Each row comes from the steps of one walk. Every step used is in the known rows, and no mark comes twice. Write the walk behind each row, first mark first.
Known rows:
b -> x -> d -> j -> f: [-0.19 -0.37 -0.13  0.28 -0.38  0.09 -0.09 -0.20  0.04  0.23 -0.01 -0.05
 -0.30  0.14 -0.03  0.09 -0.31  0.01 -0.23 -0.36 -0.14 -0.16  0.31 -0.30
 -0.14  0.17  0.18  0.15]
d -> x: [-0.10 -0.11  0.02 -0.04 -0.18  0.07  0.09  0.03 -0.02  0.14 -0.03 -0.07
 -0.09  0.10  0.03  0.04  0.08  0.01  0.02 -0.10  0.11 -0.05  0.22 -0.02
  0.06 -0.17  0.00 -0.18]
r -> x: [-0.04  0.07  0.13  0.08 -0.04  0.03 -0.01 -0.09 -0.15 -0.04  0.08  0.03
 -0.17  0.44 -0.12 -0.12  0.01  0.07  0.00 -0.01  0.06 -0.08 -0.06 -0.02
  0.01  0.04  0.03 -0.07]
r -> k -> m -> j -> f -> e: [-0.19 -0.14 -0.36  0.24 -0.12 -0.10 -0.18  0.02 -0.03  0.06  0.27  0.06
  0.25  0.06 -0.20 -0.44 -0.01  0.23  0.61 -0.28 -0.13  0.56  0.13  0.28
  0.01  0.09 -0.05 -0.06]
m -> k -> r -> x -> d: [-0.10 -0.29 -0.07  0.16 -0.18  0.04 -0.07 -0.18  0.23  0.09 -0.01  0.05
 -0.19  0.21 -0.06  0.02 -0.01 -0.04  0.11 -0.31  0.02  0.05  0.14  0.12
 -0.33  0.17  0.16  0.19]
t -> m -> j -> d -> k -> r: [ 0.09 -0.37 -0.07 -0.14 -0.04 -0.41 -0.09 -0.04  0.15 -0.20 -0.13  0.21
  0.15 -0.06 -0.27  0.20 -0.15  0.06  0.27 -0.53  0.04  0.40  0.30  0.16
  0.16  0.26  0.08  0.23]
b -> x -> d -> j -> f -> e: [-0.21 -0.34 -0.31  0.32 -0.29  0.15 -0.18 -0.13  0.07  0.17  0.03  0.00
 -0.20  0.05 -0.03 -0.16 -0.33 -0.06 -0.19 -0.47 -0.19 -0.09  0.16 -0.01
 -0.23  0.13  0.17  0.15]
t -> m -> k -> d -> x -> r: [-0.35 -0.07  0.15 -0.41 -0.13 -0.06 -0.03 -0.06 -0.10  0.15  0.13  0.43
 -0.02  0.03 -0.39  0.44  0.03  0.25  0.17 -0.40 -0.07  0.18  0.20  0.17
  0.06 -0.09  0.13  0.29]
b -> x -> r: [-0.03 -0.12 -0.04 -0.09 -0.23 -0.06  0.03  0.00 -0.28 -0.05  0.17  0.37
 -0.25  0.01 -0.31  0.27 -0.07 -0.05  0.14 -0.05 -0.03 -0.24  0.11  0.12
 -0.02 -0.14  0.15  0.02]
k -> r: [ 0.00 -0.15 -0.18  0.14 -0.07 -0.15  0.01 -0.03  0.04 -0.06  0.01  0.01
 -0.11 -0.13 -0.04 -0.08 -0.06 -0.15  0.06 -0.17 -0.03  0.12  0.14  0.02
 -0.01  0.02  0.01  0.01]
x -> r -> k -> d -> j -> f: [-0.27 -0.10 -0.11 -0.17  0.05 -0.23  0.06 -0.11 -0.35  0.16  0.18  0.32
  0.06  0.11 -0.31  0.06  0.11  0.40  0.04 -0.45 -0.09 -0.01  0.47 -0.38
  0.12  0.08  0.24  0.25]
r -> x -> d -> j -> f: [-0.15 -0.14  0.04  0.27 -0.30  0.12 -0.02 -0.22 -0.02  0.21 -0.01 -0.17
 -0.26  0.53  0.01 -0.13 -0.13  0.27 -0.23 -0.39 -0.07 -0.15  0.23 -0.33
 -0.15  0.15  0.15  0.13]
j -> d -> k -> m: [-0.19  0.01  0.41 -0.09  0.04 -0.52 -0.14 -0.10  0.18 -0.02 -0.11  0.29
  0.01 -0.14 -0.16  0.11  0.18  0.08  0.30  0.05  0.04  0.18  0.19 -0.01
  0.01  0.05  0.16  0.21]
b -> x -> d: [-0.02 -0.34 -0.05  0.07 -0.30  0.13 -0.02 -0.03  0.09  0.12  0.01  0.00
 -0.26  0.09 -0.07  0.20 -0.21 -0.20  0.00 -0.16 -0.04 -0.19  0.15 -0.09
 -0.14  0.08  0.15  0.06]
b -> x -> r -> k -> d: [-0.18 -0.24 -0.08 -0.29  0.03 -0.19  0.06  0.01 -0.39  0.03  0.26  0.55
 -0.12  0.09 -0.50  0.26  0.02  0.02  0.27 -0.22  0.02 -0.18  0.34 -0.15
  0.15  0.04  0.27  0.09]
d -> x -> r -> k -> m -> t: [-0.31 -0.23  0.23 -0.03 -0.19 -0.24  0.09  0.06 -0.11  0.33  0.02  0.19
 -0.14 -0.09 -0.25  0.02  0.32  0.25  0.47 -0.24  0.13  0.49  0.62 -0.04
 -0.02 -0.35  0.04 -0.38]
b -> x -> r -> k -> m: [-0.20 -0.16  0.06 -0.06 -0.24 -0.26  0.03 -0.03 -0.31  0.18  0.31  0.41
 -0.16 -0.20 -0.45  0.22  0.02 -0.06  0.49 -0.12 -0.02  0.13  0.38  0.00
 -0.02 -0.03  0.20 -0.14]
t -> m: [ 0.04  0.03  0.14 -0.09 -0.05  0.07 -0.03 -0.02  0.00  0.06  0.01 -0.02
 -0.03 -0.08 -0.15  0.12 -0.25  0.04  0.07 -0.23 -0.12  0.23  0.04 -0.10
  0.10  0.14 -0.06  0.01]
k -> m -> j -> d: [-0.13 -0.12 -0.06  0.21 -0.17 -0.41 -0.13 -0.03  0.13  0.02 -0.02  0.05
  0.15  0.06 -0.03  0.02  0.05 -0.02  0.48  0.04  0.05  0.38  0.12  0.32
 -0.10  0.02  0.13  0.16]
j -> d -> x -> r: [-0.01 -0.10  0.13 -0.18 -0.24 -0.19  0.19  0.08 -0.13  0.17 -0.19  0.14
 -0.12 -0.01 -0.06  0.25  0.24  0.07  0.45 -0.18  0.12 -0.14  0.53  0.02
 -0.04 -0.31  0.17  0.10]
b -> x: [-0.08 -0.17 -0.04  0.05 -0.13 -0.01 -0.07 -0.05 -0.05 -0.04  0.07  0.18
 -0.19  0.05 -0.17  0.08 -0.17 -0.19 -0.01  0.02  0.00 -0.10  0.03  0.03
  0.04  0.03  0.06 -0.04]
k -> r -> x -> b: [-0.10 -0.14 -0.04  0.35 -0.11 -0.12  0.09 -0.13  0.02  0.00  0.17  0.21
 -0.36  0.48 -0.23 -0.17 -0.04 -0.01 -0.07 -0.15 -0.07  0.27 -0.12  0.06
 -0.18  0.08  0.13  0.00]
t -> m -> k -> d -> x: [-0.39 -0.12  0.14 -0.26 -0.02  0.00 -0.13 -0.10  0.10  0.17  0.03  0.24
  0.00  0.10 -0.25  0.27 -0.05  0.14  0.05 -0.32 -0.04  0.27  0.14  0.05
  0.13  0.07  0.06  0.21]
x -> r -> k -> d: [-0.10 -0.09 -0.04 -0.35  0.15 -0.18  0.14  0.05 -0.32  0.06  0.18  0.39
  0.08  0.05 -0.33  0.17  0.18  0.16  0.28 -0.23  0.03 -0.05  0.30 -0.19
  0.13  0.00  0.21  0.13]
m -> k -> d: [-0.33 -0.02 -0.04 -0.14  0.21 -0.12 -0.19 -0.12  0.11 -0.03  0.08  0.32
  0.13  0.06 -0.16  0.12  0.10  0.08 -0.03  0.03 -0.02  0.07 -0.14  0.17
 -0.05  0.11  0.13  0.37]
t -> m -> j -> f -> e: [ 0.04 -0.08 -0.31  0.12 -0.15  0.14 -0.20  0.03  0.00 -0.10  0.15 -0.04
  0.13  0.19 -0.22 -0.32 -0.35  0.28  0.30 -0.46 -0.26  0.49 -0.13  0.31
  0.09  0.14 -0.17  0.10]
d -> x -> r: [-0.07 -0.07  0.03 -0.18 -0.28  0.00  0.19  0.09 -0.22  0.13  0.04  0.13
 -0.13  0.04 -0.09  0.20  0.15  0.13  0.16 -0.18  0.07 -0.13  0.28  0.08
  0.01 -0.32  0.07 -0.11]

Write each row's walk:
[-0.01 -0.18  0.24 -0.03  0.03 -0.43 -0.04 -0.15  0.03 -0.20 -0.16  0.28
 -0.18  0.27 -0.23 -0.01  0.12  0.02  0.19 -0.23  0.15 -0.07  0.27 -0.07
  0.07  0.12  0.18  0.16]	j -> d -> k -> r -> x
[ 0.04 -0.29 -0.06  0.22 -0.25  0.01  0.08 -0.09  0.06  0.05  0.03 -0.11
 -0.34  0.33 -0.07 -0.07 -0.11 -0.11  0.07 -0.33  0.00 -0.06  0.18 -0.10
 -0.15  0.12  0.13  0.03]	k -> r -> x -> d
[-0.20 -0.27 -0.17 -0.12 -0.37 -0.19  0.16  0.08 -0.28  0.27  0.26  0.20
  0.14  0.05 -0.23  0.17  0.21  0.20  0.53 -0.28  0.18  0.29  0.49  0.27
  0.03 -0.17  0.12 -0.29]	d -> x -> r -> k -> m -> j
[ 0.04 -0.14  0.12  0.10 -0.19  0.14  0.06 -0.07  0.00  0.12  0.00 -0.13
 -0.22  0.48 -0.01 -0.02 -0.06  0.05  0.00 -0.18  0.02 -0.19  0.04 -0.11
 -0.14  0.11  0.12  0.01]	r -> x -> d
[-0.16 -0.14  0.25 -0.18 -0.27 -0.38  0.19  0.04 -0.16  0.42 -0.04  0.20
 -0.04 -0.20 -0.17  0.21  0.34  0.08  0.81 -0.24  0.13  0.19  0.82 -0.13
 -0.05 -0.22  0.24 -0.06]	j -> d -> x -> r -> k -> m
[-0.18 -0.09 -0.19  0.20 -0.19 -0.22 -0.13 -0.04  0.05  0.00  0.20  0.04
  0.11  0.09 -0.08 -0.03 -0.05  0.02  0.20  0.06  0.01  0.36 -0.10  0.41
 -0.04  0.01  0.05 -0.03]	k -> m -> j
[ 0.00 -0.11 -0.30  0.15 -0.19  0.03 -0.09 -0.01 -0.03 -0.06  0.11 -0.06
  0.08  0.34 -0.07 -0.21 -0.08  0.31  0.25 -0.13 -0.09  0.15  0.00  0.11
  0.08  0.04 -0.08  0.08]	m -> j -> f
[-0.43 -0.13  0.00 -0.17  0.03 -0.05 -0.11 -0.10  0.12  0.14  0.04  0.27
  0.04  0.16 -0.10  0.16  0.18  0.10  0.00 -0.07  0.09  0.02  0.09  0.15
  0.01 -0.04  0.12  0.20]	m -> k -> d -> x
[-0.13 -0.18 -0.28  0.27 -0.16  0.16 -0.09 -0.08  0.11  0.19 -0.05 -0.16
  0.00  0.04  0.13 -0.25 -0.18  0.13 -0.18 -0.46 -0.18  0.03  0.14 -0.03
 -0.27  0.09  0.08  0.19]	x -> d -> j -> f -> e
[-0.12 -0.17  0.14  0.10 -0.15 -0.13  0.17  0.01  0.19  0.28 -0.20  0.11
 -0.14  0.19  0.02  0.09  0.18  0.03  0.19 -0.09  0.04  0.17  0.30 -0.02
 -0.21 -0.13  0.18  0.11]	j -> d -> x -> b
[-0.17 -0.18 -0.05  0.03 -0.45 -0.42  0.05  0.05 -0.10  0.15  0.04  0.19
  0.00  0.08 -0.13  0.22  0.20  0.11  0.65 -0.13  0.13  0.25  0.40  0.41
 -0.08 -0.28  0.18  0.04]	k -> m -> j -> d -> x -> r
[-0.17 -0.30 -0.23  0.00 -0.32 -0.26 -0.01  0.00 -0.33  0.08  0.36  0.41
  0.03  0.01 -0.45  0.24 -0.03  0.00  0.53 -0.18  0.06  0.23  0.31  0.31
 -0.03  0.02  0.19 -0.16]	b -> x -> r -> k -> m -> j
[-0.23 -0.09  0.01 -0.27 -0.13 -0.16  0.13  0.06 -0.27  0.06  0.18  0.30
 -0.15  0.23 -0.25  0.22  0.17  0.16  0.11 -0.16  0.05 -0.17  0.22  0.01
  0.14 -0.27  0.17  0.06]	k -> d -> x -> r
[-0.28 -0.26  0.00 -0.22  0.07 -0.04  0.14  0.04 -0.12  0.24  0.05  0.12
  0.04  0.21 -0.14  0.05  0.20  0.09  0.14 -0.25  0.17  0.01  0.47 -0.29
  0.22  0.01  0.12 -0.12]	r -> k -> d -> x
[-0.10  0.02  0.13 -0.15  0.02  0.09 -0.16 -0.10  0.15  0.11 -0.04  0.13
  0.13 -0.18 -0.13  0.22 -0.13  0.10  0.06 -0.23 -0.11  0.35  0.00  0.15
 -0.07  0.18 -0.04  0.18]	t -> m -> k
[-0.29 -0.13  0.48  0.06  0.12 -0.59 -0.26 -0.08  0.32 -0.07 -0.27  0.29
 -0.08 -0.08 -0.19 -0.03  0.24  0.20  0.27  0.01  0.06  0.45  0.21 -0.03
 -0.04 -0.10  0.08  0.09]	j -> d -> k -> m -> t
[-0.16  0.01 -0.09  0.18 -0.10 -0.04 -0.08 -0.16 -0.06  0.11 -0.01 -0.05
 -0.02  0.07  0.02 -0.10 -0.09  0.21 -0.23 -0.23 -0.11  0.04  0.17 -0.19
  0.01  0.06  0.04  0.11]	d -> j -> f
[-0.09  0.02  0.12  0.18 -0.03  0.02  0.08 -0.11 -0.03  0.04  0.14  0.19
 -0.25  0.60 -0.19 -0.11  0.03  0.17 -0.13  0.02 -0.05  0.14 -0.24  0.06
 -0.19  0.07  0.12  0.00]	r -> x -> b
[-0.29 -0.03  0.20  0.30 -0.01 -0.27 -0.21 -0.05  0.21  0.05 -0.04  0.05
 -0.16 -0.06 -0.10 -0.19  0.06  0.09  0.13  0.10 -0.04  0.51  0.02  0.08
 -0.08 -0.19 -0.06 -0.13]	k -> m -> t
[-0.29  0.02  0.10 -0.23  0.16 -0.06 -0.22 -0.14  0.13  0.04  0.08  0.30
  0.10 -0.02 -0.29  0.23 -0.13  0.13  0.04 -0.22 -0.15  0.31 -0.09  0.07
  0.05  0.24  0.07  0.41]	t -> m -> k -> d
[-0.24 -0.14 -0.12 -0.26  0.15 -0.27  0.11 -0.06 -0.34  0.15  0.14  0.35
  0.18  0.01 -0.24  0.25  0.12  0.14 -0.18 -0.39  0.09 -0.09  0.38 -0.20
  0.04  0.06  0.31  0.11]	x -> r -> k -> d -> j
[-0.19  0.02 -0.26  0.24 -0.02  0.02 -0.19 -0.11 -0.02  0.03  0.00 -0.01
  0.05  0.00  0.03 -0.34 -0.13  0.15 -0.20 -0.32 -0.14  0.11  0.02  0.08
 -0.08  0.03  0.01  0.09]	d -> j -> f -> e
[ 0.04 -0.24 -0.06 -0.17  0.08 -0.32 -0.08  0.00  0.10 -0.19 -0.17  0.24
  0.28  0.19 -0.06  0.19  0.12  0.17  0.16 -0.13  0.19  0.02  0.11  0.21
  0.05  0.12  0.12  0.17]	m -> j -> d -> k
[-0.14 -0.29 -0.12  0.41 -0.36 -0.02  0.00 -0.26  0.02  0.17  0.01 -0.18
 -0.36  0.39 -0.04 -0.22 -0.19  0.11 -0.15 -0.54 -0.10 -0.01  0.35 -0.32
 -0.14  0.17  0.17  0.14]	k -> r -> x -> d -> j -> f
[-0.11 -0.33 -0.15  0.34 -0.26 -0.05  0.04 -0.21  0.03  0.13 -0.04 -0.13
 -0.25  0.26  0.04 -0.01 -0.15 -0.16 -0.39 -0.50  0.07 -0.07  0.28 -0.14
 -0.23  0.18  0.26  0.00]	k -> r -> x -> d -> j
[-0.29 -0.22  0.48  0.13 -0.10 -0.22 -0.20 -0.15  0.23  0.01 -0.05  0.19
 -0.32  0.43 -0.25 -0.10  0.13  0.31 -0.02 -0.12  0.05  0.26  0.00 -0.06
 -0.13  0.00  0.10 -0.09]	r -> x -> d -> k -> m -> t
[ 0.00 -0.22 -0.04 -0.21 -0.13 -0.04  0.12  0.03 -0.35  0.11  0.17  0.36
 -0.08 -0.07 -0.34  0.26  0.01 -0.03  0.31 -0.24  0.05 -0.14  0.42 -0.09
  0.02  0.00  0.18 -0.12]	b -> x -> r -> k
[-0.14 -0.13 -0.18  0.06  0.00 -0.13 -0.13 -0.12  0.20  0.00  0.00  0.16
  0.05 -0.27 -0.04  0.06  0.02 -0.11  0.07 -0.14 -0.01  0.23  0.10  0.28
 -0.17  0.07  0.02  0.17]	m -> k -> r
[-0.07 -0.14  0.13 -0.01 -0.14 -0.12  0.10  0.02  0.09  0.20 -0.28 -0.03
 -0.08  0.05  0.09  0.09  0.17 -0.05  0.30 -0.10  0.15 -0.04  0.45 -0.08
  0.00 -0.16  0.11  0.02]	j -> d -> x
[-0.46  0.00  0.05 -0.06  0.05 -0.09 -0.30 -0.30  0.10  0.14  0.07  0.23
  0.08  0.07 -0.27  0.11 -0.22  0.34 -0.19 -0.44 -0.25  0.33  0.08 -0.14
  0.06  0.28  0.08  0.50]	t -> m -> k -> d -> j -> f
[-0.02 -0.20 -0.02 -0.11  0.05 -0.26 -0.03 -0.07  0.07 -0.22  0.01  0.24
 -0.04 -0.14 -0.16  0.04  0.04  0.02 -0.09 -0.22  0.05  0.06  0.08  0.00
  0.10  0.08  0.04  0.01]	d -> k -> r
[-0.52 -0.01 -0.31  0.10  0.18 -0.09 -0.37 -0.23  0.11  0.02  0.09  0.31
  0.18  0.05 -0.12 -0.24 -0.04  0.24 -0.21 -0.31 -0.16  0.16 -0.13  0.23
 -0.13  0.13  0.14  0.49]	m -> k -> d -> j -> f -> e
[ 0.09 -0.08 -0.02 -0.28 -0.02 -0.04  0.22  0.08 -0.29  0.14  0.08  0.20
  0.09 -0.12 -0.18  0.17  0.17  0.15  0.29 -0.24  0.05 -0.03  0.36 -0.10
  0.00 -0.03  0.10 -0.08]	x -> r -> k
[-0.22 -0.09 -0.01  0.02 -0.18 -0.29 -0.22 -0.10  0.04 -0.15  0.25  0.24
  0.08  0.21 -0.27 -0.10  0.03  0.46  0.25 -0.07 -0.10  0.34 -0.06  0.16
  0.15  0.11 -0.02  0.08]	d -> k -> m -> j -> f
[-0.12 -0.19 -0.09  0.20 -0.25  0.09 -0.01 -0.15  0.10  0.27 -0.10 -0.23
 -0.07  0.10  0.13 -0.02 -0.14  0.20 -0.21 -0.36 -0.15 -0.06  0.29 -0.34
 -0.16  0.14  0.11  0.21]	x -> d -> j -> f
[-0.18 -0.05  0.14  0.00 -0.02 -0.19  0.00 -0.03 -0.03  0.23  0.12  0.06
  0.09 -0.19 -0.11 -0.02  0.10 -0.01  0.33 -0.06  0.03  0.32  0.30 -0.14
 -0.02  0.09  0.05 -0.14]	r -> k -> m
[-0.29 -0.27  0.15  0.07 -0.13 -0.30 -0.08 -0.02 -0.13  0.16  0.11  0.41
 -0.24 -0.12 -0.45  0.09  0.07  0.06  0.42 -0.15  0.00  0.39  0.42  0.01
 -0.04 -0.18  0.12 -0.25]	b -> x -> r -> k -> m -> t
